Each row comes from the steps of one walk. Every step used is in the known rows, and no mark comes twice. Write the walk behind each row, first mark first.
Known rows:
f > v: [-31.2,5.4,-12.5,32.1,-7.3,-22.0,23.7,-14.6,22.5,5.7,-8.8,-26.2,-30.2,2.9,-9.8,0.0,-1.9]
v > d: [-47.9,28.7,-30.6,-8.7,-12.1,26.9,-22.3,1.5,-23.9,6.8,24.8,-2.7,-8.5,46.0,-30.4,-3.8,1.0]
d > v > u: [-14.4,-2.0,-38.7,5.5,-11.7,-2.1,25.7,17.2,-23.5,17.6,-28.5,-21.8,11.1,10.1,-46.5,-9.7,9.9]
v > f: [-28.7,26.0,-35.8,-14.4,-13.7,12.4,-14.5,36.6,-32.7,9.4,26.0,-16.3,-2.3,17.3,-19.8,-2.9,20.5]
f > v > w: [-40.6,-0.5,-26.0,31.7,-6.3,9.5,32.7,-8.7,13.8,5.6,16.8,-34.9,-40.1,8.7,-15.2,2.9,-7.2]
d > t: [19.5,21.9,-21.0,4.6,-12.0,-26.7,2.8,4.9,-1.6,20.4,-40.0,-11.8,-33.6,9.0,-58.9,2.9,7.9]
d > t > u: [6.7,17.0,-24.7,-5.0,-29.2,-27.0,0.3,27.3,0.8,21.6,-26.3,-21.6,-10.7,4.0,-56.1,-1.3,17.1]
f > t > u: [-3.1,-4.6,-10.3,-1.7,-18.4,-7.9,5.8,37.8,50.0,25.5,20.0,-37.3,-25.1,-14.5,6.2,7.1,-7.8]
t > f > v: [-50.1,20.6,-24.3,16.8,-17.4,-33.5,0.2,38.2,-18.6,-5.8,8.4,-33.2,-21.4,-29.5,12.0,-18.3,25.3]
w > v > d > t: [-12.3,16.7,-26.2,-10.9,-13.0,19.2,-27.8,-35.1,-75.9,27.5,-23.2,-7.1,-12.9,28.1,-41.2,-8.0,45.1]
d > t > w > v: [17.5,0.1,-9.8,1.0,-18.5,-22.5,-11.5,-5.3,-35.6,19.8,-38.3,-15.2,-36.6,-10.6,-46.0,-9.2,52.3]
w > v: [-2.6,1.6,-15.3,-3.6,-15.4,-3.8,-8.7,-32.3,-44.9,20.2,-20.3,-6.4,-4.4,-12.2,-10.8,1.6,47.8]
w > v > d: [-27.3,12.1,-24.0,-11.7,-14.1,24.3,-28.0,-34.2,-69.2,20.5,-3.6,-4.3,-2.1,21.9,-20.8,-6.2,44.2]
w > v > f: [-13.6,10.2,-28.3,-15.7,-15.5,14.1,-21.3,-10.4,-75.9,22.3,-2.7,-13.9,2.1,2.6,-12.7,-4.6,57.9]
v > d > t: [-24.6,35.0,-33.3,-7.3,-10.3,18.6,-23.4,1.2,-31.7,16.7,-3.1,-6.7,-23.4,54.5,-59.5,-6.3,2.6]
d > v: [9.4,-5.3,-23.2,11.5,-4.9,-24.7,22.6,-0.8,-26.8,7.0,-43.1,-8.0,-15.3,-1.7,-39.4,-7.7,8.8]

Write each row's walk:
[-2.5,4.5,-22.7,-13.0,-9.0,18.1,-19.5,-5.4,-57.3,30.9,0.2,-24.1,-15.4,0.1,-2.7,-3.0,47.4] | w > v > f > t
[-24.9,-12.0,-11.1,-11.2,-23.5,4.6,-24.9,6.9,-58.4,7.0,15.9,-15.9,-12.1,-20.0,1.1,-13.5,76.3] | t > w > v > f
[-11.1,24.6,-32.0,14.3,-13.8,-25.4,4.3,30.3,-26.3,11.6,-22.1,-35.4,-44.8,-6.4,-41.5,-13.3,18.9] | d > t > f > v > w
[-4.5,-20.2,-3.8,1.0,-11.0,8.6,-3.2,14.5,15.0,28.9,15.5,-37.4,-38.7,-22.4,13.0,-0.7,28.3] | f > t > w > v > u
[-20.9,13.0,-31.5,-17.5,-16.9,16.7,-12.6,59.7,-4.8,22.8,39.7,-38.3,-11.0,10.7,-3.4,-2.3,11.5] | v > f > t > u
[6.2,1.3,-17.6,-2.3,-21.7,-10.7,-9.2,3.0,-34.1,24.8,-31.0,-22.0,-23.9,-4.7,-49.3,-9.2,53.3] | d > t > w > v > u
[-16.4,-17.6,-2.1,-2.6,-23.3,-7.6,-16.1,-8.3,-36.8,5.6,3.2,-10.7,-16.3,-31.4,1.8,-8.9,69.0] | t > w > v
[-67.1,28.3,-30.5,11.5,-16.6,-13.2,-12.7,36.5,-35.4,-5.4,20.3,-31.8,-19.7,-5.6,6.1,-23.5,23.5] | t > f > v > d
[-30.4,23.9,-26.4,-7.7,-14.5,17.5,-27.3,7.5,-36.3,11.5,5.6,-9.2,-28.2,43.9,-52.9,-13.3,18.8] | v > d > t > w
[-33.1,-15.6,-12.6,-7.1,-27.9,8.0,-14.0,4.0,-36.2,12.8,13.5,-20.5,1.4,-22.6,-3.2,-9.6,69.7] | t > w > v > u
[-43.2,13.1,-19.0,24.2,-7.7,0.5,1.6,-14.1,-11.3,9.1,-6.0,-28.4,-42.0,36.4,-35.2,-15.1,6.8] | f > v > d > t > w
[-17.5,5.5,-21.4,-11.3,-8.9,16.8,-15.9,49.5,-10.0,16.6,38.9,-33.2,-31.8,3.5,1.6,-5.6,21.0] | v > f > t > w
[-40.1,20.5,-23.5,24.8,-4.9,1.1,4.6,-18.0,-7.2,12.3,-11.8,-26.9,-38.1,43.3,-40.0,-10.6,-4.4] | f > v > d > t
[-34.0,-10.1,-8.7,-8.4,-22.8,11.8,-28.6,-9.6,-54.3,5.8,14.6,-9.1,-14.7,-6.0,-4.9,-14.5,66.4] | t > w > v > d
[-37.0,41.1,-38.3,-10.5,-14.6,11.5,-31.9,24.1,-50.6,11.4,3.6,-13.4,-21.4,40.0,-47.6,-17.0,15.4] | v > d > t > f
